Known rows, with every way that one mark hangs from another
S{J{A C D}}: [-13  20  25  20  31 -10   1   6  -9  -4 -23  -1  -1  -3 -12  30  -4  14]
Y{A{J{L R}} S}: [-14  40  30  -1  15 -23  -5 -31  23   1  -6  16   4  21   7  38  27  -5]
S{J{A{Y} D L}}: [ -4  14  31  12  44 -14   3 -10  -8  -9 -10  -9  -6 -10  -5  31  25   6]
S{J{A{Y} C D L}}: [ -9  22  36  22  45 -18   4  -4  -5  -8 -18  -3  -7   4  -5  47  28  10]
J{A{Y{S}} C R}: [ -7  56  19  39   8 -20  -2  -6  30 -13 -18   8 -20  12  19  42  31  -7]
J{L R}: [ -3   4   4   3  23  10   5 -22   7   6 -11   1   1  36  -6  30  25  22]
L{J}: [  3  14  -3  -4  -1   1   3 -15   7   9   6  -6  -3  15  -4  -1 -21  -3]
S{J{A{Y} R}}: [-2 12 14 28 22  3 -7 -8 16 -8 -5  2 -9 -7 12 39  3 -6]
F{L{J}}: [  2   0   1  -5 -17  19   6  -4  -4  18   5  -6  -9  30  -7   1 -17  -1]
J{C R}: [ -7  13   1  19   8   5   0  -5  14   4 -16  10  -1  34  -1  36   9  15]
A{J{D L R} Y}: [-12  21  25  16  40 -17   6 -27   7  -1  -3  -1   9  28  -5  47  45  20]
F{L{J{A{Y} D}}}: [  1  28  23  20   3   1  10  -5  -5   6  -2 -16 -16  11  -6  16   5   7]
A{J{D}}: [-13  15  17   5  19 -17   4  -5  -7  -2   0  -3  14   1 -11  12   6  11]
A{J{R} Y}: [ -7  15  10  22  10 -10  -4 -16  20  -5  10   6   5  11  14  38  18  -5]
Y{S{J{L}}}: [ -8   7  16 -17  23 -10  -4 -12  -2  -3  -6   7  -7   3   2   5   8 -18]
Y{A{J}}: [ -8  14  20   1  -6 -19  -6  -7  10   1   8  11  12 -10   6  19  -4 -11]
L{J{C D}}: [ -6  30   9   6  15 -13   7 -11   0  10 -12  -6  -1  30 -17  14  -8  15]
A{J{C D} Y}: [-14  25  25  21  17 -33   2   1   3  -8   1   4   7   6   1  34  23   1]

Rows
[-12  27  33  30  53 -10   4 -15   5  -4 -26   2  -6  24  -7  66  34  21]  S{J{A{Y} C D L R}}
[ -6  41  24  37  11   4  10 -10   8  10 -19  -8 -16  45  -8  51  14  22]  F{L{J{A{Y} C D R}}}
[ -4  32  20  37  25  -4   7 -15  20  -4 -16   1 -11  33   8  64  43  19]  J{A{Y} C L R}
[-21  52  34  20  38 -37   4 -24  16  -7 -14  10  -1  37   1  53  54   7]  A{J{C D L R} Y{S}}
[ -8  54  16  32  27  -4   8 -22  13   8 -26  -8  -5  42 -15  44  -2  35]  L{J{A C D R}}
[-12  62  35  32  40 -28   7 -19  16 -10 -30   0 -15  28   0  50  57  17]  J{A{Y{S}} C D L R}
[-12  36  26  -4  -8 -33  -9  -9  16  -6   4  16   2 -16  13   8   2 -27]  Y{A{J} S}
[ -3  35  13  43  11  -5   1  -5  24  -7 -13   3 -11  16  12  52  24   9]  J{A{Y} C R}
[-19  37  33   3  25 -28 -14  -9  11   0 -31  23  -2   9  -6  31   4  -8]  Y{A S{J{C D R}}}
[ -6  14  27 -22  16 -21 -12 -13   5   0  -8  16  -5  -9   4   9   6 -26]  Y{A S{J{L}}}
[-20  26  24  17  42 -13   9 -23   3   5 -19   5  13  52 -18  60  35  37]  A{J{C D L R}}
[-16  32  24  15  31 -28 -10  -6  10 -10 -21  15  -9  11   3  31  19 -13]  A{Y{S{J{C D R}}}}
[ -7  12  14   3  39   2   9 -23  -4   6 -20  -3   6  36 -21  28  33  36]  J{D L R}
[-10  19  19  10   3 -10  -8 -18  21   4   0  14  12   8   4  38   2   1]  Y{A{J{R}}}
[ -3  26  18  12   4  11  13  -6 -10  13 -10 -17 -10  22 -19  10  -8  21]  F{L{J{A D}}}
[ -8  40  30  37  42 -13  10 -18  10  -5 -26  -4  -7  33  -7  62  52  34]  J{A{Y} C D L R}
[-12  19  17  12  39  -4   9 -18   0   7 -29   3   4  51 -21  45  36  39]  J{C D L R}
[ -9  78  26  35  24 -28   3 -24  27  -5 -21  -3 -20  27   2  38  19   4]  L{J{A{Y{S}} C D R}}
[-12  34  27   7  29 -21  -4  -1  -5 -12 -19  -2  -8 -21  -5   3  -1  -6]  Y{S{J{A D}}}
[ -5  37  25  34  20 -24   5   5   2 -11 -16  -4  -7  -3   0  32  27  11]  J{A{Y} C D}
[ -3   8   9  -5   0  10  10  -6 -15  17  -4 -10  -5  30 -20  -1 -10  14]  F{L{J{D}}}
